(in the rows, 128 means zero)
Known rows, with every step that occurs:
bigel-savi-zitez-nafut-difabe: [105 152 106 200 144  90 157 141  81 169  67 133 123 166 137  78 123 147
 141 143 137 106 158 128 160 126 118  98 122]
korir-savi-tati: [107 153 157 120 107 110 104 138 148 107 129 144 150  92 134 133 100 114
  80 140 158  80  95 117 104 129 203  90 123]
gime-tati: [158 145 163  97 104 127 118 135 152  70 134 119 157 108 119 126 125 136
  96 128 136  85  97 112 153 117 148 107 140]
tati-savi-lizaz-gime: [175  85 152  84 130 166  65 127 132  92 185 129 100 159 140 186 115 100
 157 152 136 176  96  90 125 159 136 207 126]
zitez-nafut-bigel-tuniv: [ 97 127 161 149 118 131 196 172 194 123 115 130 102 115 154 127 145 105
 122 166 142 126 175 165 187 134 137  76 142]
lizaz-gime-bigel-nafut-difabe-savi-zitez: [ 95 120  50 193 155 114 122 134  81 228 110  92  87 141 126  92 127 150
 211  59  73 169 151 136  75 123  91 163 126]
bigel-nafut-difabe-savi: [ 87 144  70 163 139 100 176 144 149 133 122 135  95 146 104 101 162 129
 157  89 110 127 184 116  93 114 148 133 143]
savi-zitez: [161 111 173 172 114 134 107 131  79 101  91 146 108 110 153  87 119 137
 111 139 124  96 133 120 153 144 116  83 117]
zitez-nafut-difabe-savi-lizaz-gime: [105 138  71 137 133 104 137 144 145 182 157 107 100 190 135 124 188 114
 184  91 121 236 159 100 100 152 125 168 137]
korir-gime: [115 156 175 101 105 158  97 142 120  99 125 125 111 126 132 126 169 129
  87 137 141  83 121  94 133 136 121 119 117]
korir-seze: [115 138 181 112 125 168 122 146 154 100 111 143 106 101 124 126 176 147
  98 163 128  91 108 134 133 137 125  94 127]
difabe-savi-bigel-nafut: [111 104  93 157 146 122 173 122 140 146 103 144 115  86 131 124 140 123
 146  94 130 122 169 151 117 134 120  92 138]
savi-bigel-nafut: [131 109 126 132 146 147 169 118 137 129 100 151 126  81 128 111 135 132
 123 117 128 102 147 166 154 125 121  78 138]
nafut-bigel: [130  86 185 124 107 161 143 124 147  76 120 137 124 109 146 142 141 105
 101 141 115 129 163 155 164 113 128  97 147]
seze-korir-gime-bigel-nafut: [102 155  85  75 116 142 144  89 109 151 118 129 123  97 106 129 150 163
  88 117 103 107  98 111  82  94 103 136  48]
nafut-bigel-savi-lizaz-gime: [144  54 128 110 135 134 104 109 134 141 143 131 113 162 121 204 161  94
 120 154  99 144 103 167 114 166  95 134 167]
seze-korir-savi: [111 120 123 121 109 110 166 102 137  98 137 157 142  89 133 138 103 127
  97 144 168 101 118 107 114  98 139 114  81]
lizaz-gime-bigel-nafut-difabe-savi: [ 77 126  41 147 153 122 152 142 146 211 150  80  97 132 128 121 151 133
 194  64  63 183 143 136  74 109 118 188 135]
lizaz-gime: [138  94 154 103 127 171 107 147 153 134 148 101 104 105 166 139 143 100
 145 140 117 119 101 114 148 143 125 139 131]
zitez-nafut: [120 130 140 126 119 141 163 148 162 118 114 120 118 105 177 112 145 127
 120 143 148 143 129 111 182 119 154 102  96]
zitez-nafut-bigel-savi: [ 94  92 133 139 129 127 176 131 160 135  90 121 126 124 160 169 136 110
 115 167 144 121 144 158 183 114 127  97 129]
mokani-fuze: [144 147 147 136 130 161  97 149 158  83 160 117 127 102 163  91 142 146
 111 150 149 104 110 122 155 128 123  76 105]
gime-bigel-savi-zitez-nafut: [116 121 101 193 138 103 140 130  82 186  68 108 133 114 184 108 100 168
 112 142 112 139  93 146 153 126 106 108  77]
seze-korir-mokani: [177 147 156 111 150 138 178  99 131 124 165 167 160  93 135  95 133 132
  99 173 169 106 141  99 106 117 122  92  93]
seze-korir-savi-zitez: [128 113 130 163 107  98 141  97  74 118  97 169 129  98 132 111  81 139
 114 141 170  85 126 107 114 113 113  88  74]
seze-korir-savi-bigel-tuniv: [101 146 131 153 133  94 201 117 147 129 141 176 152  73 111 115  87 118
 102 152 172  72 154 170 119 134 104  73 127]
tati-savi-lizaz-gime-bigel-nafut-difabe: [130 120  72 104 160 141 106 113 121 154 182 115 109 182  97 149 116 143
 177 102  83 219 122 128  86 116 137 239 128]
zitez-nafut-bigel: [105  98 165 125 110 152 175 135 164 110 105 120 121 111 170 140 145 111
 122 140 143 159 167 145 195 103 138  93 120]
lizaz-gime-bigel: [130  99 137 113 127 170 106 135 141 159 158  78 122  90 182 137 130 125
 136 116  77 167  83 137 133 124 110 163 113]

Rows:
[139  90 106  78 129 108 122 120 162 163 127 101 147 166 110 207 149 112
 139 143 144 151  80 146 149 140 114 129 157]  zitez-nafut-bigel-savi-lizaz-gime-tati
[113 146 116 148 157 132 184 115 125 138 113 150 137 123  96  73 146 137
 139  96 114 119 193 173 144 109 124  94 163]  savi-bigel-nafut-difabe
[167 135 184  90 128 153 105 116 125  56 141 135 179 107 108 147  63 123
 130 132 175 102 136 125 171 107 132 154 155]  gime-tati-savi-bigel
[162 101 122 108 123 149  88 120 125 147 174 107 122 130 154 143 154 137
 111 111  65 213  72 142  99 152 107 163 117]  savi-lizaz-gime-bigel
[104 138  78 204 137  92 149 139  84 153  84 149  85 153  99  76 141 141
 173  84 114 115 193 120  94 127 124 108 135]  bigel-nafut-difabe-savi-zitez
[117 160 135 188 125 113 151 143  84 144  78 134 116 152 145  48 136 148
 149 119 138 144 185 115 176 115 125  94 118]  savi-zitez-nafut-difabe
[141 120 124  90 113  96  90 131 150 133 169 119 150 138 101 183 124 131
 128 108 163 128  62 104 108 143 145 145 150]  korir-savi-lizaz-gime-tati
[ 96 157  85 210 147  88 155 131  73 193  75 108 141 155 153  72 113 173
 126 122  98 154 143 154 143 110 102 124 105]  gime-bigel-savi-zitez-nafut-difabe
[158 163 184 113 133 132 132 152 158  71 154 142 162 110  94 136  58 118
 133 156 171  65 143 147 164 140 131 135 176]  gime-tati-savi-bigel-tuniv
[193 137 159  76 106 127  76 120 134  28 167 150 157 162  89 167  96 132
 104 142 153 140  94  88 127 131 160 176 135]  gime-tati-savi-lizaz
[128 132  61 119 150 124 129 115 126 187 165 116 114 166  99 114 170 156
 145  81  52 211 110 156  79 128 121 175 135]  savi-lizaz-gime-bigel-nafut-difabe
[104 154 117 167 119 114 152 144 139 101 146 130 116 150 125  92 156 119
 136  98 109 146 193 116 104 118 135 141 156]  nafut-difabe-savi
[127 141 113  79 168 150 124 121 137 140 149 108 151 145  63 144  81 120
 215 101 159 108 154 134 147 100 130 195 183]  lizaz-gime-tati-savi-bigel-nafut-difabe
[116 118 117 194 115 109 137 150 101 152  75 125  97 120 180  97 125 132
 159 117 156 150 161  94 148 141 118  93  91]  difabe-savi-zitez-nafut
[127 127 113  99 132 137  72 128 132 186 141  86 148 100 152 156 109 113
 102 149  72 108  34 156  82 151 147 144 122]  lizaz-gime-bigel-savi-tati
[114 186 107  64 104 120  82  87  90 151 122 129 173 109  99 138 125 135
  34 157  97  67  50 126  38 128 125 124  68]  seze-korir-gime-bigel-savi-tati
[185 120 137  71 112 129  74 128 148 112 168 114 142 148 105 155 153 126
 124 118 118 141  63 110 120 159 128 141 152]  savi-lizaz-gime-tati
[158  86 107 111 139 121  95 127 133 149 152 129 113 154 134 176 159 114
 115 157 104 128  60 131 105 180 113 144 144]  bigel-savi-lizaz-gime
[123 152 147 171 136 134 128 142  82 110  98 134 111 173 143  82  79 138
 181 139 170 155 195  88 176 106 143 163 109]  tati-savi-zitez-nafut-difabe
[132 167 127 101 156 128 147 114 128  92 131 142 167 145  54 118  76 140
 167 103 163 101 175 138 151  85 148 163 172]  gime-tati-savi-bigel-nafut-difabe
[179 111 162 106 117 144  93 121 124  40 167 164 120 158 128 159 112 119
 105 158 138 166 118  99 126 144 154 176 118]  tati-savi-lizaz
[103  86 137 192 110 118 148 134 102 145  66 127  98 126 169 126 130 113
 164 114 152 167 198 129 158 124 104  83 114]  difabe-savi-zitez-nafut-bigel
[126 111 161 111 114 128 106 118 140 105 105 143 149 115 120 160 123  92
  69 170 111  69 107 173 111 139 161  79 159]  nafut-bigel-savi-tati
[140 173 198  65 117 165  74 118 101  71 134 127 172 128  86 160  90 130
 120 126 194  71 134  96 154 117 112 167 146]  korir-gime-tati-savi-bigel
[145 152  93 107 117  93  92 134 137 133 180 109 140 193  75 132 170 121
 158  74 108 172 127 105  68 147 118 170 181]  nafut-difabe-savi-lizaz-gime-tati
[139 145 141 112 119 116  94 132 138 111 115 141 148 111 129 135 120 109
  63 176 113  55  72 135 100 155 175  87 133]  bigel-savi-tati
